What can hang from each mark
Q_407: Q_572 Q_745
Q_572: Q_407 Q_945
Q_170: Q_945
Q_713: Q_945
Q_429: Q_945
Q_745: Q_407 Q_945
Q_945: Q_170 Q_429 Q_572 Q_713

Known rows, with every way that one mark hangs from another
Q_745[Q_407 Q_945[Q_170 Q_429 Q_572]]: [-0.36 -1.08 -0.99 -0.96 -0.95  1.00  2.51 -1.96  1.18 -0.76 -1.05 -0.41
  2.34 -0.72 -0.19  1.49 -1.24  2.71 -1.12 -0.81 -2.14 -1.90]
Q_170[Q_945]: [ 0.76 -0.56  0.94  0.48  0.90 -0.39  0.29  0.02 -0.31  1.36 -0.40 -0.23
  0.50  0.07  0.68 -0.46 -1.59 -0.32  0.37 -0.68 -0.30  1.01]
Q_407[Q_572 Q_745[Q_945[Q_713]]]: [-0.37 -1.86 -3.24 -0.65 -0.99 -0.82  0.39 -0.93  0.53 -0.30 -2.31  1.56
  1.81  0.37 -1.13  0.72 -1.57  1.99 -2.91  1.39 -2.52 -3.28]
Q_407[Q_572]: [ 0.04 -0.53 -0.48 -0.32  0.74 -0.18 -0.71 -0.19 -0.21  0.85 -0.23  1.38
  1.03  1.09 -0.20  0.07 -0.57  0.51 -0.83  0.27 -0.84 -0.94]
Q_945[Q_170 Q_429 Q_572[Q_407] Q_713]: [-0.30  0.43 -2.10 -0.64 -0.77  2.48  1.64  0.23  2.16 -2.31 -0.44  0.79
  1.66 -0.81  2.68  0.90 -2.08  6.66 -1.15  0.52 -0.49 -2.22]
Q_429[Q_945[Q_713]]: [ 0.54 -0.47 -0.63 -1.10 -0.54  1.88 -0.02 -0.65  0.29  0.10 -1.40 -0.68
  1.94 -0.26  1.18  0.20 -1.12  1.15 -0.86 -0.71 -0.96 -0.42]
Q_170[Q_945[Q_713]]: [ 0.80 -0.74  0.42  0.15  0.62  0.66  0.74  0.06  0.20  0.03 -0.61 -0.10
  0.63 -0.71  1.30 -0.83 -2.31  1.51 -0.66 -0.09 -0.36 -0.28]
Q_713[Q_945[Q_429 Q_572[Q_407]]]: [ 0.59  1.15 -1.56  0.42 -1.32  1.90  1.27 -1.28  2.14  0.47 -0.02  0.37
  3.44 -0.68  2.16  2.73 -1.48  3.16  0.30 -0.59 -0.47 -0.51]
Q_170[Q_945[Q_572[Q_407[Q_745]] Q_713]]: [-0.43 -2.51 -1.32  0.97 -1.05 -0.74  0.35  0.63  2.12 -0.29 -1.82  0.58
  2.85 -1.01  1.58  0.79 -3.39  4.43 -1.08  1.93 -0.52 -1.59]
Q_572[Q_407 Q_945[Q_170]]: [ 0.05  0.62 -0.53  0.70 -1.18  0.75  1.49  0.15  1.58 -0.59  0.21  0.60
 -0.55  0.99  2.32  0.99  0.05  2.89 -0.55  1.05  0.56 -0.72]
Q_429[Q_945[Q_572]]: [-0.41 -0.76  0.29  0.02  0.64  0.26 -0.75 -0.27  0.51  1.25 -1.77 -0.97
  3.41  0.21  0.35  0.87 -1.09  0.78 -0.09 -1.26 -0.10 -0.31]
Q_745[Q_407[Q_572[Q_945]]]: [ 0.10 -2.25  0.16 -0.03 -0.72  0.23  0.15 -1.77  1.04  1.24 -0.07  1.38
  1.39  0.98  0.69  1.35  0.08  0.76 -0.63  0.61 -1.05 -1.71]
Q_407[Q_745[Q_945[Q_572 Q_713]]]: [-0.95 -1.78 -2.35  0.39 -0.95 -0.93  0.97 -0.54  1.23 -1.48 -2.32  0.02
  2.60 -0.84 -0.98  0.94 -1.70  2.96 -2.64  1.35 -0.76 -3.36]
Q_407[Q_572[Q_945]]: [ 0.15 -0.37 -0.52  0.63  0.86  0.23 -0.50 -0.73  0.48  1.27 -0.24  1.69
  0.63  1.97  1.05  0.62  0.14  0.94 -0.74  0.46 -0.04 -1.54]
Q_429[Q_945]: [ 0.47 -0.37  0.04 -0.71 -0.30  0.68 -0.41 -0.39 -0.19  1.33 -1.36 -0.66
  1.68  0.46  0.54  0.50 -0.45 -0.62  0.26 -1.22 -0.95  0.72]
Q_429[Q_945[Q_170 Q_572 Q_713]]: [-0.16 -0.30 -0.63 -0.75  0.66  1.24  0.17 -0.02  1.22 -0.45 -2.22 -1.37
  3.00 -0.32  0.94 -0.37 -2.76  4.41 -1.21 -1.11 -0.82 -1.90]
Q_945[Q_429 Q_572[Q_407] Q_713]: [-0.29 -0.17 -1.79 -0.39 -1.20  2.87  1.16 -0.05  1.83 -1.87 -0.28  1.15
  2.21 -1.02  2.84  1.60 -1.10  4.72 -1.17  0.82  0.21 -1.70]
Q_407[Q_745]: [-0.02 -1.26 -1.52  0.03 -1.23 -1.34 -0.83 -0.02  0.25 -0.10 -1.17  0.39
  0.21 -0.23 -1.00  0.16 -0.47  1.00  0.13  1.16 -1.46 -0.63]
Q_945[Q_170 Q_429 Q_572 Q_713]: [ 0.14  0.36 -1.62 -0.58  0.65  2.13  0.84 -0.21  1.12 -1.90 -0.70  0.17
  1.15 -0.80  1.28 -0.32 -1.90  5.90 -0.91 -0.32 -0.83 -2.34]
Q_745[Q_407[Q_572] Q_945[Q_170 Q_429]]: [ 0.37 -1.23 -1.85 -1.89 -1.14  1.10  2.00 -2.27  0.38  0.35 -1.01  1.41
  1.51  0.40 -0.27  1.31 -1.05  2.06 -1.71 -0.62 -4.00 -2.06]

Rows
[ 1.16  0.56 -2.43 -0.60  0.61  2.57  0.70 -1.23  0.83 -0.58 -0.60  2.21
 -0.04  1.23  2.66 -0.17 -1.05  5.40 -1.62  0.21 -1.73 -2.86]
Q_407[Q_572[Q_945[Q_170 Q_429 Q_713]]]
[ 1.04  1.28 -1.47  0.05  0.00  1.91  1.06 -0.92  0.52 -0.45 -0.12  0.83
 -1.09  0.88  2.20  0.16  0.22  2.89  0.18 -0.50 -0.86 -0.81]
Q_572[Q_945[Q_170 Q_429]]
[-1.16 -1.24 -1.77  0.60 -1.48 -1.62  0.03  0.90  1.98 -1.05 -1.66  0.51
  1.84 -0.24  0.09  1.00 -1.89  5.08 -0.62  1.93 -0.97 -2.00]
Q_945[Q_170 Q_572[Q_407[Q_745]]]
[-0.39 -1.77 -1.33 -1.06 -1.51  2.27  2.45 -2.15  1.47 -1.46 -1.15  0.03
  3.13 -1.68  0.57  2.05 -1.10  2.78 -2.08 -0.10 -1.42 -2.51]
Q_745[Q_407 Q_945[Q_429 Q_572 Q_713]]
[ 1.98  2.21 -1.63 -0.58 -0.26  1.47  1.24 -1.66  0.97  0.54  0.06 -0.11
  0.54 -0.32  1.00  0.58 -1.76  2.93  0.82 -1.74 -2.54 -0.30]
Q_713[Q_945[Q_170 Q_429]]
[-0.35 -0.25  0.13 -0.11  0.89  0.05 -0.33  0.07  0.81  0.62 -1.99 -1.28
  2.86  0.49  0.26  0.13 -2.11  2.56 -0.25 -1.61 -0.85 -0.86]
Q_429[Q_945[Q_170 Q_572]]
[-0.06 -0.56 -3.87 -0.82 -3.38  0.63  1.70 -1.05  0.65 -0.55 -1.56  1.69
  0.97 -0.28  0.79  2.40  0.14  1.28 -0.99  1.38 -2.44 -0.71]
Q_572[Q_407[Q_745[Q_945[Q_429]]]]
[ 1.24  1.89 -1.39  0.07  0.52  1.05  1.06 -1.51  1.53  0.38 -0.20 -0.45
  2.50 -0.46  0.81  0.87 -2.31  4.16  0.44 -1.85 -1.57 -1.34]
Q_713[Q_945[Q_170 Q_429 Q_572]]
[ 0.03  0.09 -3.97 -0.96 -3.02  0.27  2.15 -0.68  0.84 -1.08 -1.62  1.38
  0.39  0.03  0.65  1.81 -0.74  3.21 -1.10  1.33 -3.18 -1.12]
Q_572[Q_407[Q_745[Q_945[Q_170 Q_429]]]]
[ 0.96 -1.06 -1.28 -0.88 -0.75  1.63  0.73 -2.32  1.08  0.62 -0.19  1.88
  0.77  1.14  1.55  1.18 -0.34  3.65 -0.41 -0.08 -2.65 -1.97]
Q_745[Q_407[Q_572[Q_945[Q_170 Q_429]]]]
[ 0.19 -1.22  0.73  0.82  1.58  0.17  0.37  0.31  0.93  0.12 -0.87 -0.45
  2.34 -0.71  1.19 -0.52 -2.98  2.89 -0.97 -0.28  0.64 -1.11]
Q_170[Q_945[Q_572 Q_713]]
[ 0.92  1.01 -2.33 -0.41 -1.64  3.28  2.22 -0.57  1.84 -1.94  0.01  1.46
 -0.54  0.11  4.07  1.02 -0.51  5.58 -0.97  1.05 -0.49 -1.74]
Q_572[Q_407 Q_945[Q_170 Q_429 Q_713]]
[-1.12 -1.21 -2.28  0.30 -1.59 -0.68  0.56  0.96  2.50 -2.34 -1.65  0.51
  1.90 -0.79  0.72  0.55 -2.72  6.78 -1.55  2.26 -0.77 -3.10]
Q_945[Q_170 Q_572[Q_407[Q_745]] Q_713]
[-0.39 -1.78 -0.55 -1.25 -0.90 -0.50  1.89 -1.70  0.58  0.51 -1.12  0.64
  1.64  0.59 -1.34  0.88 -1.46  1.03 -2.01 -0.10 -2.93 -2.22]
Q_745[Q_407[Q_572] Q_945[Q_170]]
[ 1.03 -1.17 -3.87 -0.38 -0.87  1.45 -0.60 -1.55  0.81 -0.10 -1.44  2.75
  0.79  0.91  1.90  1.02 -0.49  4.47 -1.30  1.62 -2.44 -2.95]
Q_407[Q_572[Q_945[Q_429 Q_713]] Q_745]
[-1.20 -1.54 -1.97  0.65 -0.58 -1.95  0.34 -0.48  0.73 -0.18 -2.14  0.01
  2.51 -0.25 -1.84  1.06 -0.89  1.09 -1.46  0.85 -0.87 -2.10]
Q_407[Q_745[Q_945[Q_572]]]
[-0.26 -0.97 -0.21 -0.45  0.42  1.29 -0.31 -0.28  1.00  0.04 -1.88 -1.00
  3.59 -0.55  0.94  0.41 -2.05  2.62 -1.10 -0.80 -0.09 -1.44]
Q_429[Q_945[Q_572 Q_713]]
[ 0.64  0.08 -0.64 -1.33 -0.21  1.45  0.51 -0.21  0.63 -0.38 -1.80 -0.91
  1.22 -0.27  1.01 -0.64 -2.04  3.14 -0.91 -1.06 -1.79 -1.07]
Q_429[Q_945[Q_170 Q_713]]
[ 0.84 -0.66 -0.55  0.17  1.29  1.73  0.72 -0.38  0.70 -0.12 -0.74  0.22
  2.16 -0.82  2.20 -0.04 -2.50  3.66 -0.61 -0.66 -0.52 -0.83]
Q_170[Q_945[Q_429 Q_572 Q_713]]
[ 0.85  1.60 -1.80  0.24 -0.94  1.61  1.63 -1.07  2.48  0.09 -0.07  0.22
  2.70 -0.45  2.06  2.06 -2.43  5.12  0.19 -0.80 -1.15 -1.03]
Q_713[Q_945[Q_170 Q_429 Q_572[Q_407]]]
[-0.02 -1.13 -2.47  0.50 -2.82  0.69  0.54 -0.23  1.90 -1.42 -0.98  1.39
  0.47 -0.25  2.08  1.64 -0.23  3.91 -1.20  2.96 -0.11 -2.00]
Q_572[Q_407[Q_745] Q_945[Q_713]]
[ 1.54 -0.18 -0.76 -0.55  0.39  2.23  0.98 -0.67 -0.07  0.03 -0.37  0.70
  0.36 -0.81  2.52 -0.42 -1.91  2.27 -0.17 -0.79 -1.56  0.17]
Q_170[Q_945[Q_429 Q_713]]
[ 0.36 -1.83 -2.22 -2.20 -1.58  2.40  2.09 -2.71  0.65 -0.27 -0.93  1.74
  2.26 -0.37  0.45  1.75 -0.94  1.95 -2.53  0.15 -3.14 -2.50]
Q_745[Q_407[Q_572] Q_945[Q_429 Q_713]]
[-0.49 -0.75 -3.32 -0.74 -2.84 -0.27  2.47 -0.05  1.65 -2.08 -2.07  0.54
  0.57 -0.74  0.18  0.97 -1.87  4.16 -2.61  2.11 -1.90 -2.68]
Q_572[Q_407[Q_745[Q_945[Q_170 Q_713]]]]
[ 0.62  1.08 -2.45 -1.49 -0.61  2.26  2.75 -1.06  0.39 -1.82 -1.02  0.37
 -0.11 -0.38  0.89  0.07 -1.28  3.30 -1.98 -0.54 -2.12 -1.81]
Q_745[Q_945[Q_170 Q_429 Q_713]]
[ 0.17  0.38 -1.15  0.16 -1.37  1.58  1.86  0.14  2.14 -1.87 -0.15  0.69
 -0.36  0.32  3.01  0.66 -0.70  4.77 -1.37  1.55  0.64 -1.84]
Q_572[Q_407 Q_945[Q_170 Q_713]]
[-0.58 -0.27 -0.23 -0.33 -0.57  0.39  0.58  0.48  1.64  0.41 -1.76 -0.73
  3.30  0.39  1.44  1.20 -2.13  3.41 -0.49 -0.45 -0.40 -0.63]
Q_429[Q_945[Q_170 Q_572[Q_407]]]
